What can hang from each mark:
N: L M
H: L M N X
G: L N T
M: H P
D: T
L: J K P T
K: N
W: T
P: G H N T X
T: D H K L M N
X: H

In the rows, 128 means zero.
Known rows, with every way that one mark hangs from another:
{G L N}: [131 111 116 116 106 131 136 101 152  91  64 155 139 124 127 102 150 129
 135 183 131 139 112 139 120  77 105  64 133 173 137 147 135 142 111 146
 148 170 130 160 149 126 196 140 115 141]
{L J K {P {H M}} {T D}}: [188 126 168  86 211  84 123 155  45 182 199  97 192 123 125 155  40 138
 145  69  99 135  97 143 133 214 156 189  66 118 140 122 140  85 120 114
 105 134 114  82 105  85  94 134 162 118]
{D {T {L J P} N}}: [130 102 139 120 120 108 148 123  71  98 147 112 136 106 151 159 104 112
 144 139 116 108 139 157 116 140  89 145  91 150 126 142 153 131 138 113
 125 113 127  59 125  84 154 151 109 103]
{N {L {T D}} M}: [113 105 151 109 112  92  87 121 132 131 113 133 108 118 150 129 132 154
 143  82 163 154 123 138 141 107 176 171  96 139 135 130  94  96 137 108
 133 139  80 107 135 102 125 141 153 150]
{P H}: [132 122 132 126 146 158 119 141 163 104 124 129 129 173 137 156 134 117
 132 156 129 132 118 123 128 145 135 116 100 129 140 161 120 128 135 125
 126 138  87 149 126 145 135 116  86 108]
{P G {T H}}: [131 166  87 159 104 154  96 106 106 112 128 104 124 175 107 115 159 116
 145 120 116 139 128 106 170 142 172 138 149  98 121 127 132 146 127 118
 121 152  92 137 146 126  88  90 106 158]
{G N}: [128 119 118 116 116 131 126 119 144  98  99 143 126 156 135 146 153 122
 123 181 144 149 129 151 126  96 126  89 119 154 135 163 123 152 115 137
 159 145 119 151 140 148 166 125 111 136]
{G {T D K M}}: [107 135 146  96  97 113 115 140  54  96 129 154 124  81  78 171 108 150
 142 189 116 127 138 145 129 125 100  94 175 131 134 111 130 128 128 140
  99 140 159  94 135 135  89 167 105  86]
{L {P G T}}: [151 162 103 144 111 149 103  98  99 136 149  99 169 196 125 114 137 118
 135 118 108 147 117 102 166 163 140 150 139 104 112 118 112 115 110 102
 130 132  81 110 130  93 114  99 104 143]
{H {M P} {N {L K}} X}: [137 118 143 110 154 124 165 142 209 185 141 118 104 143 166 130 165 118
  61  22 148 116 121  96 140  89 132 127 134 129  99 146 111  93 128 127
 146  80 123 200  70 110 105 107 177 113]
{D {T L {M H}}}: [111 107 131 118 103 110 161 130 127  87 130 144 111 121 140 161 110 104
 157 155 136 102 141 127 109 127  96  99 111 133 136 117 142 110 147 122
 119 105 133 109  98 102 116 151  97 124]
{G T}: [113 128 130  82 109 145 106 120 126 107 117 144 125 178 118 152 140 115
 133 164 119 138 141 131 129 110 115  98 116 146 157 154 114 119 108 121
 135 144 110 122 156 116 151 128 110 113]
{X H}: [138 143 156 142 129 148 118 123 142 125 141 142 134 132 150 140 136 111
 115 168 141 143 137 142 116 129 116 106 118 160 154 140  98 143 163 135
 141 142 126 130 121 137 132 114 107 131]
{T {H M} K N}: [ 91 126 134 160 131 122 140 171  76 129 117 144  90  48 105 154 149 160
 116 181 145  96 154 189 120 107 103 130 173 124  95 173 140 192 124 160
  60 125 184 102 148 133  72 145 124  86]
{K {N {M H P}}}: [100 138 125 138 109 111 130 150 199 125 152 164  66 165 164 121 148 130
 139 109 162 147 126 142 129 120 122 137 120  98  81 128 117 126 125 135
 186 108 114 138 171 167 152 121 123 131]
{L J {P N}}: [149  95 124 127 152 131 109 121 105 137 173  90 176 168 128 138  98 127
 122 126 106 157 127 116 133 157 101 196  97 152 119  97 122 125 132  98
 138 109 124 123 137 132 179 144 104 117]
{G {L {P H}} {N M}}: [150 100 113 126 127 131 140  93 172 111  58 149 127 123 141  70 125 127
 154 163 112 130 108 111 118 110 118  85 131 132 134 138 119 128  86 140
 129 165 108 149 153 117 219 163 138 147]
{N L}: [113  89 133 131 107 138 101 120 163 119 117 137 124 153 155 135 155 134
 125 118 165 140 128 119 136  87 129 148 109 174 143 137 105 120 144 108
 137 139  89 130 127 109 134 126 113 121]
{H M X}: [120 125 168 100 134 132 160 147 158 140 133 126 105 173 145 131 167 105
  72 105 144 130 131 121 145 118 126  91 125 141 104 170  94  85 117 124
 130  99  99 179  97 114 103 104 125 104]
{X {H {L {P G}} {N M}}}: [164 184 144 153 136 128 135  97 199 158 129 126 135 106 148 107 152 110
  92  85 107 145 129 124 127 154 151 108 150 129 116  98  80 121 126 148
 147  89 123 132 105 109 135 109 159 173]
{M {P {T H}}}: [109 142  92 154 108 153 116 139 152 135 164 128 113 153 131 112 149 127
 132 153 130 133 131 109 164 119 101 152 130 104 112 117 137 138 153 116
 130 143 132 140 147 140 135 116 101 113]
{M {H {N {L J T}} X} P}: [142 147 117 122 168 130 161 136 240 185 176 113 123 182 173 123 122 125
  85  52 156 104  97  70 155 103 112 184  94  95 124  82 140 101 146 111
 173 101 120 174  96 163 198 104 122 150]
{G {L P} N}: [145 106 113 118 117 131 142  95 142 115  81 148 158 118 127  84 135 130
 131 183 120 131 113 128 124  98  91  82 140 163 133 122 132 133  95 137
 141 164 133 131 144 105 197 151 120 139]
{P G N {T D H K L}}: [116 173  88 165  92 150 114 133  33 103 129  87 160  54  45 139 135 165
 155 138 108 142 125 135 164 159 172 142 194  95  93  97 195 200 149 136
  81 156 161 132 148 168  40 131 108 172]
{D {T {H {M P} N X}}}: [125 110 137 114 133 130 166 136 179 130 135 134  72 131 138 132 151  79
  69 110 131  97 157 128 121 111 120 101 118 102 102 140 126 108 127 125
 139  92 147 160  86 105 108 121 121 108]
{G {N {L K P {T M}}}}: [149  96 117 114 140 114 122 112 113 139 104 129 147 125 133 125 111 143
 149 133 139 135 126 134 111 105 157 149 125 158 162 119 122 126 101 124
 129 142 131 115 109  86 123 146 168 143]
{L J {K N} P}: [168  91 152 116 159  89 109 131  61 149 194 122 144 159 146 140  89 122
 152  86 122 150 119 154 124 172 122 177 102 164 116 109 118 110 120 116
 173 104 138  80 145 113 105 129 147  98]
{W {T {N L}}}: [ 99 111 147 126 110 149 107 113  98 112 108 131 124 112 137 151 136 123
 112 143 139 112 158 130  96  94 116 124 104 147 150 161 134 127 120 114
 133 134 116  92 106 135 115 104 131  76]
{D {T H L M}}: [104  78 128 128 103 105 151 136  94  78 131 141  84  72 116 145 128 110
 154 172 122  99 164 141 106 122 110 103 134 147 136 106 142 125 149 128
 108 109 156  93 105  95  78 170 114 105]
{G {N {M P}} {T H L}}: [101 103  84 101 100 120 147 128 155 109  95 157  69  85 121  99 149 138
 168 174 116 121 152 126 128  77 119  86 148 117 154 132 156 170 100 150
 133 167 151 132 185 150 198 182 174 145]
{W {T D K}}: [112 125 170 113  99 123 102 132  40 112 139 151 146  70  92 161 110 134
 101 178 140 127 147 156 108 126 106  88 128 127 124 137 138 113 136 124
 138 135 158  95 100 171  59 106 104  62]
{X {H N}}: [147 150 152 137 143 143 124 118 163 135 142 132 127 121 137 159 152 113
  96 143 128 138 136 149 112 121 127 104 126 156 145 139 101 153 151 145
 155 115 136 141 110 147 132 109 121 145]
{L K {T D {H {M P}} N}}: [114 162 150 109 173  70 124 178  39 171 162 127 137  59 119 163 101 160
 130 111 136 113 132 186 131 156 146 159 123 111 116 144 159 144 140 145
  95 137 173  73 121 106  40 140 170 124]
{M {H {N {L J}} X}}: [143 124 141 115 159 130 155 114 206 158 144 115 118 188 163 153 135 110
  87  65 162 104 105  83 148 104 123 146 102 134 137 101 122 112 130 116
 162  97 105 165 102 166 174 107 115 157]
{P {G L {T D}} {N {M H}}}: [119 173 104 107 104 129 106  90 148 110  68 124 157 153 110 106 109 127
 151  95 108 148 116  85 133 133 149 106 145  84 118 104 146 136 111 130
 124 163 105 172 162 148 187 145 120 197]
{G {L J K {P X}} N}: [181  77 113 125 150 104 134  97 102 136 100 127 179 142 133  76  82 122
 159 116 112 118  90 118 110 127 109 112 116 158 162 126 145 126 121 134
 140 164 141 138 145 123 202 147 149 154]
{W {T L}}: [105 105 148 104 104 132 124 127  84 105 138 135 133  99 117 145 141 123
 128 158 123 125 153 134 101 112 109  85 102 156 150 145 144 107 127 117
 152 123 129 104 103 145  92 108 132  83]
{K N}: [110 123 144 122 111 130 120 149 135  94 148 151  91 151 126 151 166 129
 126 140 147 156 138 176 124 123 138 115 127 154  97 144 119 133 119 135
 184 110 116 117 156 137  97 110 110 109]
{M {H X}}: [126 146 146 113 142 134 154 130 178 145 139 134 126 205 162 145 133 104
  98 126 167 108 113  97 149 126 109 113 109 119 131 118 113 105 134 118
 150 113 111 155 115 163 145 103  87 144]
{T {H X} {M P} N}: [ 90 133 117 168 146 112 160 162 117 125 154 119  66  72 138 125 147 140
 112 163 128  80 153 106 138 118  87 150 192 113 107  83 137 149 157 142
 104 102 177 113 109 155 102 165 119  76]
{H {M {P G}} N X}: [138 168 128 117 149 125 168 145 213 163 154 106 108 169 150 125 183 110
  46  42 122 128 118  96 152 113 134 106 147  89  69 150 115  97 121 135
 167  75 104 213  74 135 124  87 141 122]

Rows:
[107 138 101 143 105 173 107 117 104  90 118  93 137 161  82 158 136 131
 147 162 101 162 139 108 136 139 140 152 149 131 121 122 126 146 132 113
  90 114 132 163 128 132 101 129 100 138] : {P N {T M}}
[130  77 109  88 102 135 110  88 167 100  71 145  87 161 145 116 127 121
 160 121 131 150 135 111 123  65 147 124 103 149 176 154 116 137  87 124
 144 168  89 148 176 125 243 157 167 148] : {G {N {L J} M} T}
[144 167  90 167 122 149 112 112  86 138 135  83 172 198 120 104 129 125
 140  98 106 111 106 103 152 172 150 161 149  75 124 142 136 141 126 112
 110 134  80 104 138 113 127  98 106 169] : {L {P G {T N} X}}
[126 133  93 135 155 138 125 141 197 175 162 115 168 180 161 127  79 137
 137  81 155 133 107  85 129 122 109 215  77 104 133  89 158 132 161 103
 138 132 139 172 127 155 192 123 120 156] : {M H {P {N {L J K T}}}}
[144 165 170 134 137 135 154 136 174 160 128 153 140 102 150 124 134 104
 100 109 130 144 136 147 115 150 132  79 125 164 134 149  92 115 143 154
 103 113 140 146 100  84  87 105 165 139] : {X {H {L K} M}}
[ 89 128 160 126 118 102 108 129  48 116 127 141  93  47 116 152 124 131
 113 158 132 105 170 152 111 129 121 108 130 111 127 134 143 142 127 133
 123 135 149  65 124 174  81 138 142  88] : {W {T D H {N M}}}
[135 167  94 163 125 147 111 108  77 140 145  95 147 150 120 115 140 128
 137 133 105 120 132 115 164 161 138 165 159  95 112 113 134 155 107 116
 106 136 108  81 144  99 103 118 114 144] : {L {P G {T H N}}}
[161 150 143 111 197 121 115 144  57 166 143 101 181 139 134 159  76 141
 153 122 110 111 113 158 109 188 160 180  97 116 155 148 130 124 103 122
 101 127 131  63 114  78  80 122 148 118] : {L K {P H} {T N}}
[138 124 119 100 124 127 132 109 139 102  68 145 148 117 109  95 140 140
 141 174 124 143 110 154 115  84 137  89 114 161 150 146 140 126  98 142
 148 171 129 147 143 103 183 128 131 154] : {G {L T} N}
[ 93 130 147 152 106 127 122 127  87 121  93 151  87  34 104 122 135 134
 114 164 129 103 170 159  95 116 122 105 153 116 120 135 126 137 109 144
  98 107 183  85 126 150  74 119 150  72] : {W {T {H L} K {N M}}}
[123 178 123 155 109 181 123 129 138 105  88 110 139  94  72 140 115 143
 139 131 104 160 111 124 151 183 179 130 153  82  93 127 139 147 126 136
  58 128 131 164 145 158  95 126 110 152] : {P {H L} {N M} {T D K}}
[123 112  95 139 107 114 125 127 185 117  97 145 100 167 158 102 143 128
 135 137 146 141 119 127 126  96 128 111 122 100 125 164 118 143 135 136
 163 142 112 178 152 172 207 133 131 154] : {G {N {M {P X}}}}
[120 148 102 121  94 159  89 109 109 106  93 110 168 124  86 142 120 147
 128 107 125 153 130 110 131 116 168 145 161 115 124 113 154 161 127 119
 114 162 117 155 138 137 116 133 112 153] : {P {G {T D K}} {N L}}
[119 125 121 122 156 183 137 157 185 113 109 110 141 163 109 160 132 123
 113 136 112 148 132 120 110 150 148 126 105 116 112 180 136 150 120 129
  89 125 102 201 120 141 135 127 104 127] : {P {H M} N}
[144 148 148 122 135 115 126 141 133 131 143 124 151 112 111 126 121 143
 119 111 121 158 110 161 139 145 140 154 101 158 120 111 115  86 130 126
 127  98 137 115 126  99 124  98 125 114] : {H {L J {T K}}}
[132  84 145 121  96 113 137 129  76  81 134 137 123  98 127 155 106 115
 147 153 135 124 131 169 109 120 100 120  98 151 126 151 144 121 155 116
 130 117 147 105 122 111 121 134  95  90] : {D {T K {L J}}}
[134 110 135 130 133 122 130 135  90 137 127 148 135  61  81  72 125 160
 141 167 119 117 125 166 117 124 121 138 151 145 117  87 138 120  99 136
 123 143 173  81 154  83  99 143 130 116] : {G {L P {T H {K N}}}}
[121 116 126 138 136  80 156 178  92 102 210 119 130  40 126 158  94 167
 166 131 105 126 105 105 152 162  76 142 136 133 111  68 181 126 196 134
 119 129 129 104 109 171 133 190 115  89] : {T D {L J} {M {P H}}}
[140 124 109  85 124 141 178  88 157 120  73 154 135 130 106  77 106 116
 145 184  98  94 121  72 118  98  82  60 172 132 168  79 141 117  64 143
 113 163 150 136 137 100 218 180 138 146] : {G {L P} N {T {M {H X}}}}
[147 146 163 110 166 152 176 151 197 149 112 128 124 154 145 127 141  96
  91  78 125 120 113 106 135 167 160  77 118 130 119 159 106  79 113 141
  99  97 102 182  87 102  82  98 145 110] : {P {H {L K} M X}}
[ 93 145 148 158 126  96 121 167  16 116 140 143 113   4  93 177 128 174
 118 199 153  96 140 198 139 131 100 131 185 124  97 123 162 201 154 159
  81 145 198  54 152 176  52 165  97  96] : {T D H K N}
[124 124 145 115 137 127 124 116 121 143 126 140 116  85 101 142 143 106
  93 122 114 111 166 135  99 125 139  86 123 140 143 114 127 108 107 137
 144  93 171 112  90 139  52  96 162  96] : {W {T {H {L K} N}}}
[120 103 117  84 116 135 137 105 151 109  70 150  57 141 118 105 151 105
 128 166 125 121 156 117 129  84 152  75 148 119 164 141 113 143  75 143
 139 156 136 153 169 150 180 156 161 146] : {G {N M} {T {H X}}}
[104 145 119 150 109 116 146 157 227 134 142 162  73 163 154  96 150 127
 134  81 156 135 119 132 129 135 135 126 128  87  83 118 122 115 133 142
 177  94 114 148 166 162 154 113 131 155] : {K {N {M {H L} {P X}}}}
[105 122 163 109 108 109 111 129  54 101 151 141 129  82 102 165 112 125
 114 168 119 127 156 124 107 137 106  88 131 133 134 108 131  91 138 122
 139 120 136  95  80 156  61 129 117  67] : {W {T D M}}
[114 164  96 183 113 161 146 152 138 136 161 110 138 121 136 103 136 138
 148 131 121 103 109 116 139 134 104 142 139  95 142 148 166 170 189 133
 110 152 128 130 144 157 159 114 119 155] : {M {P {T L N} {X H}}}
[159 114 124 144 126 139 108 112  64 139 178 102 160 160 115 126  97 132
 144 138 106 145 112 125 158 155  99 190 116 134 122 112 117 117 124  99
 113 127 123  95 146 116 146 122 102 102] : {L J {P {T K}}}
[122  74  98 162 143 177 107 134 212 115  72  99 123 183 124 111 118 129
 148  76 136 120 114  81  99 138 191 167 103  91 156 159 127 149 153 114
  97 140  74 207 139 173 175 134 121 181] : {P H {N L M} X}
[184 141 126 156 156 115 105 113  85 174 148 109 194 178 147 101  89 107
 140  76 122 113 110 110 113 186 156 138 137 103 159 122 112 122 155 124
 137 135 120 119 108 118  86 103 141 168] : {L K {P G {X H}}}
[149 176 142 165 119 183 138 114 152 148 132 126 166  93 107 106 125 121
 106 160 110 147 136 131 128 161 124 122 154 146 131  96 107 142 138 136
  93 120 163 126 119 108 109 114 121 148] : {X {H {L {P N {T K}}}}}
[109 149 122 132 141 105 108 154 123 134 127 114 119 149 143 127 128 151
 140 113 134 127 117 158 120 128 149 176 102  94 127 167 123 123 141 124
 132 122 112 113 145 127 152 115 133 141] : {L {T {N {M {P X}}}}}
[163 132 128 134 157 101 110 102  52 168 164  97 158 186 164 145  64 121
 175  81 116 128 106 117 149 178 116 203  96 119 137 126 117 124 118 106
 105 118 123  76 153 113 145 129 148 138] : {L J K {P {T {N {M H}}}}}
[127 159  78 151 109 151 144 146 183 138 128 118 133 193 129  91 152 120
 120  86 120 135 110 101 149 123 139 114 133  65 100 185 145 132 133 131
 122 145  82 204 130 127 158  90 131 158] : {H {M {P {G N} T X}}}
[124 152 138 148 133 161 143 150 190 150 153 136 134 121 146 121 132 117
  95 142 129 149 144 128 113 127 102 120 123 130 120 150 117 150 163 137
 118 134 139 177 113 133 150 122 128 129] : {X {H {M {P N}}}}
[103 107 173 122  85 119 102 130  65 107 127 165  97  52 102 141 123 143
 117 139 153 134 152 163 100 112 138 104 136 124 111 131 134 114 121 128
 155 132 146  90 121 169  53 116 139  72] : {W {T D {K {N L M}}}}
[158 174 122 158 159 115 111 124  97 161 133  89 162 149 135  87 102 138
 139  84 110 113 114 135 112 178 183 184 129  70 146 137 115 132 128 126
 122 131  95  88 126  99 139 106 150 189] : {L {P G {X H}} {T {N M}}}
[120 111 107  88  97 137 144  94 140  74  51 162 118 109  93 103 132 128
 163 200  95 126 131 113 107  74  99  46 163 161 167 126 139 135  84 153
 119 173 143 147 153 102 203 175 138 128] : {G L N {T M}}
[124 109 104 131  96 114 131 103 191 103  65 164 108 120 156  69 147 132
 146 156 133 147 111 121 126  72  98  83 133 136 117 144 122 131 120 143
 157 163 125 176 161 138 232 152 137 138] : {G L {N {M P}}}
[136  99 113 164 159 104 108 120  73 152 142 105 130  98 154 129 111 141
 148  89 136  98 137 124 134 132 135 204 137 144 140 103 142 169 135 122
 102 141 133  65 140 108 113 152 152 122] : {T H {N {L J K {P G}}}}
[113 119 127 122 149 105 116 151  95 120 148 124 107 104  95 138 132 148
 144 163 123 125 146 148 123 130 150 159 130 138 144  97 116 114 129 128
 114 117 147 102 116 105  74 139 129 119] : {L {T H M}}
[141 166 160 109 141 132 168 120 209 142 121 114 113 137 129 138 192 105
  45  75 125 129 118 119 153 127 145  82 147 155 101 106  94  82 112 140
 161  47 129 164  83 126 104  88 134 136] : {H L N X}
[126 110 154 115 122  90  97 133  99 119 127 153  93 157 154 154 134 124
 157  97 153 158 133 176 112 136 160 121 120 148 112 161  96 118 122 136
 172 105 131 118 153 133  66 118 156 116] : {L {K {N M}}}
[129  94 138 114 139 106  96 126 104 137 122 125 136 130 140 146 111 147
 159  94 149 135 125 130 114 110 167 175 109 169 165 120 105  96 140 111
 120 125 120 112 101  73  70 130 160 121] : {N {L K {T M}}}
[129  75 118 144 122 141 111 122 154 149 132 121 150 165 146 104 134 135
 125  98 153 112 118 100 130 116 125 165 118 145 153 118 109 114 143 101
 125 134  87 115 124 102 142 132 120 142] : {N {L {P X}}}
[124 170 107 146 134 126 159 145 243 165 177 142 145 173 175 110 112 119
 113  99 145 129 100  86 158 137  67 152  93 107 103  79 138 102 159 123
 150 108 124 156 130 152 212 111  97 134] : {M {H {L J}} P}
[132  87 135 122 158 113 155 141  65 162 156 101 138  73 113 119 128 134
 130 126 124  98 144 122 134 152 129 133 158 159 139  76 146 141 132 125
 110 107 189 104 115 130  48 163 159 131] : {T {H X} {L K {P N}}}
